(in the rows, 128 means zero)
Known rows, with every step that occurs:
w, t, e, l, y: [137 164 136 136 136 143 134 214 143 142 124 124 163 172 136 135 175 135
 116 125 117 134 118 151 200 178 114  63 144 182 176]
a, q: [122 128 130  95 113  28 119 130 114 132 122 145 119 131 130 126 136 127
 120 140 103 137 122 136 130 129 133 123 123  97 129]
c, w, t, q, j, y: [139 154 125 127 134 153 145 135 150 149  82 126 135 148 163 145 182 157
 219 159 112 122  93 110 194 127 208  61 137 161 158]
t, q: [148 140 127 124 120  80 135  87 135 128  54 143 123 130 135 137 128 120
 133 132  98 124 131  93 134 128 133 126 156 140 130]
c, d: [154 146 126 126 178 145 136 126 128 149 139 124 128 130 151 130 137 107
 205 120 131 123 127 124 141 147  73 128 117 131 132]
y, l: [131 156 112 126 138  91 218 146 152 133 124 145 122 130 136 134 143 130
  91 127 120 101 133 126  74 128 141 140 121 143 149]
w, t, q, a: [165 166 121  98 131 107 141 111 133 124  75 138 114 137 161 137 131 100
 125 139 112 133  89 117 212 124 143  57 142 158 158]
j, y: [128  86 120 127 120 144 140 181 128 113  97 122 143 129 130 185  98 148
 166 134 119 130 135 115 126 143 158 122 126 142 155]
l, e: [132 116 132 146 130 138 131 150 136 150 124 131 123 115 111 135 155 129
 130 126 130 116 120 123 148 114  55 138 205 146 117]
t, w: [144 141 126 118 107 137 138 153 126 137 130  91 106 116 145 203 112 156
 116 122 124 121 143 156 115 131 130 118 133 139 167]
l, y, j, q, a, b: [168 124 104 112 136 176 132 116 140 145 112 121 120 147 116 122 243 123
 120 121 114 132 105 131  97 143  89 200 131 151  82]
y, l, e, t, q, a: [150 150 104 120 139  79 220 143 161 141  95 146 110 127 143 145 164 109
  99 129 114  94 112 125  90 117  85 202 189 154 153]
q, j, y: [102 120 124 113 113 150 135 160 130 131 119 130 128 150 186 211 105 130
 157 185 117 122  57 119 116 122 151 114 129 131 150]
e, l, y: [136 126 126 139 134 135 109 144 154 143 128 134 135 145 129 141 203 134
 131 124 104 132 129 153 128 252  76 148 139 136 139]
q, j, y, l: [104 132 115 112 118 133 180 169 143 134 118 140 127 151 190 216 112 131
 139 184 113 109  59 119  89 124 156 118 125 138 160]
l, e, t: [130 116 128 150 131 139 129 144 137 152 121 124 124 116 116 138 155 132
 132 121 136 113 124 142 147 114  44 219 214 143 136]
a, b: [125 133 123  97 114 125 129 135 132 123 129 121 122 120 120 133 141 131
 135 118 122 117 133 128 141 127 119 229  92 104 109]
j, q, a: [147  75 105  84 134 225 120 100 131 107 101 126 103 138 157 123 136  85
 119 127 119 136  98 138 128 123 110 134 144 149 148]
c, w, t, q, a, b: [159 160 119 103 136 137 142 120 149 138  90 124 124 144 155 113 199 136
 213 140 115 125 100 116 203 125 195 102 121 147 136]
y, l, e, t: [132 147 112 140 140  97 218 158 158 150 119 141 122 121 126 140 161 131
  93 122 126  90 129 135  89 118  82 202 182 154 156]
y, j, q, t, e: [163 131 117 134 141 202 130 132 136 134 103 115 141 139 121  93 137 124
  96 125 122 129 185 134  64 113 125 168 153 173 103]
j, q, a, b: [147  77 102  69 126 225 122 103 133 104 100 124 101 135 153 126 141  87
 122 122 115 131 101 138 134 124 107 185 128 138 139]
y, j, q, a, b: [177 131  99  93 134 196 124 102 137 126 106 117 115 123 130 102 135  92
 108 123 121 128 103 135  78 117 127 206 130 151  72]
t, e, l: [131 138 134 134 132 126 120 231 146 125 127 122 173 182 134 134 142 120
 128 123 109 127 137 142 111 191 109 131 150 162 151]
l, e, t, q: [138 122 130 148 126 116 133 123 142 152  86 131 121 117 118 141 155 127
 134 124 121 111 126 125 152 114  47 216 228 150 138]
a, q, j: [104 143 133  85 106  37 120 128 116 141 132 148 113 146 170 157 135 119
 123 176 100 131  69 138 123 118 132 117 123  92 132]
e, t, q: [137 135 124 134 124  96 129  93 135 131  71 130 125 129 136 137 127 126
 131 124 115 121 136 130 134 127 115 242 161 134 157]
w, t: [133 160 132 128 132 145 137 139 128 137 127 128 131 127 135 127 130 134
 115 129 134 131 114 141 210 128 140  58 126 155 161]
e, l, y, j, q: [152 127 116 141 139 172 107 132 159 148 117 130 135 142 122 124 202 130
 115 119 103 131 129 156 101 250  77 168 147 156 118]
e, l, y, j: [153 145 120 141 139 136 110 141 158 150 126 131 138 142 121 127 201 131
 123 123 105 131 125 152 102 248  82 166 141 145 109]
j, y, l, e, t: [130 100 108 137 127 122 203 199 148 128  91 133 136 122 128 193 120 149
 140 130 118 104 136 122  99 136 127 174 164 160 175]
e, t, q, j, y, l: [126 140 116 125 122  94 165 114 144 135  65 135 124 140 168 181 120 127
 133 152 107 109 101 126 110 126 130 238 159 139 176]

Rows:
[137 103 109 132 120 126 207 209 149 131  92 119 130 119 134 219 114 158
 136 129 115 103 140 132  93 138 127 171 167 165 187] : j, y, l, e, t, w
[168 124 106 122 141 177 131 114 140 147 112 122 123 149 119 120 238 122
 118 125 116 135 104 131  93 143  91 167 143 158  89] : l, y, j, q, a
[146 148 129 140 136 126 123 231 151 139 125 119 177 190 122 132 194 128
 125 121 107 130 132 140  95 198  93 149 154 172 127] : t, e, l, y, j
[164 168 119  88 126 107 143 112 135 122  76 136 112 133 157 138 135 102
 129 137 110 131  91 118 218 124 141  93 130 150 151] : w, t, q, a, b
[130 134 125 114 110  99 141 109 138 131  48 146 121 146 177 196 112 122
 153 172  90 119  81  87 127 125 148 114 156 142 146] : t, q, j, y
[158 149 117 143 138 129 134 128 138 157 125 122 135 145 105 122 235 143
 123 124 122 132 118 126  92 145 100 163 134 148  79] : l, y, j
[144 129 126 140 136 162 121 221 153 139 116 119 175 189 123 128 195 127
 118 118 104 129 135 144  96 198  87 150 162 182 136] : t, e, l, y, j, q
[132 106 108 125 126 118 202 193 146 116  94 134 139 129 133 188 107 149
 139 133 114 112 137 114  88 143 168 131 123 152 170] : j, y, l
[132  99 109 134 127 123 204 202 150 126  93 135 138 124 127 192 122 147
 140 133 114 106 134 111  98 135 132 135 159 160 164] : j, y, l, e
[169 132 113 130 132 207 130 108 133 138 104 106 119 116 127 117 127 135
  93 124 123 128 189 145  63 121 126 166 148 166 110] : y, j, q, t, w
[138 150 111 140 137  83 221 142 161 151  94 148 120 122 129 143 162 128
  95 124 116  90 132 124  90 120  84 201 191 158 157] : y, l, e, t, q
[126 127 137  97 120  32 123 129 110 124 119 141 118 132 142 120 142 134
 121 149 104 140 200 142 121 127 128 123 123  92 148] : a, q, t
[135 133 140 136 141 134 125 199 135 113 122 119 156 168 149 124 146 132
 129 138 116 133 247 143 103 167 106 131 145 147 171] : q, t, e, l
[135 136 124 129 114 134 133 138 128 136 125  92 115 118 143 183 116 152
 120 118 132 118 144 177 121 130 115 237 145 132 184] : e, t, w
[136 166 136 132 135 143 133 211 141 135 125 123 162 164 140 130 138 128
 116 127 120 131 119 152 199 172 127  60 142 179 175] : w, t, e, l
[128  79 128 128 138 237 122 150 137 117  95 122 139 155 145 115 144 130
 109 124 111 133 220 148 113 156  95 134 162 171 184] : j, q, t, e, l
[138 158 131 136 144 161 142 185 147 148 125 114 157 165 140 107 201 156
 204 136 128 125 117 129 188 120 192  65 130 171 152] : c, w, t, e
[107 128 117 116 119 136 180 176 146 140 117 138 125 146 185 217 122 131
 139 185 113 105  56 118  97 118 132 122 153 145 158] : q, j, y, l, e
[132 134 133 139 135 126 123 235 149 134 126 122 174 192 128 141 195 129
 132 121 106 131 134 141 111 199  89 133 153 167 149] : t, e, l, y
[128 154 129 112 115  91 135  83 137 139  63 148 115 146 176 167 127 112
 135 169  94 117  78  93 127 118 133 118 157 135 132] : t, q, j
[164 127 115 139 134 185 137 122 137 155 110 108 123 140 117 139 235 155
 109 121 116 130 165 141  85 145  90 161 147 164 114] : l, y, j, q, t, w
[143 156 131 140 146 164 136 192 157 155 126 116 161 173 139 112 237 162
 205 133 120 128 119 138 190 165 172  73 134 173 155] : c, w, t, e, l, y
[139 103 108 134 126 106 206 187 153 127  65 137 135 123 129 195 120 146
 143 133 107 103 136 109 100 135 129 173 174 165 174] : j, y, l, e, t, q
[132 143 119 114 113  85 172 116 146 133  47 151 120 146 178 198 116 122
 139 170  88 111  82  87 107 126 153 119 155 148 153] : t, q, j, y, l
[133 133 136  93 109  37 128 141 109 127 121 123 108 127 151 155 133 149
 113 147 102 137 207 156 115 127 130 118 125  97 167] : a, q, t, w
[177 129 101 104 139 195 124 101 134 127 107 120 116 125 133  99 131  91
 105 127 123 132 101 134  74 117 130 172 142 159  80] : y, j, q, a
[126  75 124 127 136 238 126  99 128 117  97 124 117 131 141 110 137 132
 107 126 120 131 215 140 121 126 104 131 151 154 171] : j, q, t
[103 128 117 119 119 137 180 174 147 143 115 136 125 146 186 218 122 132
 141 182 116 105  59 127  97 119 127 161 158 143 167] : q, j, y, l, e, t
[129  76 125 135 138 237 125 153 140 123  95 120 140 164 140 119 181 137
 109 124 109 133 218 146 114 163  81 136 164 173 181] : j, q, t, e, l, y
[173 139 112  83 126  74 134  86 135 107  56 143 106 141 164 143 132  80
 144 142  97 131  93  94 132 123 134 127 151 133 124] : t, q, a
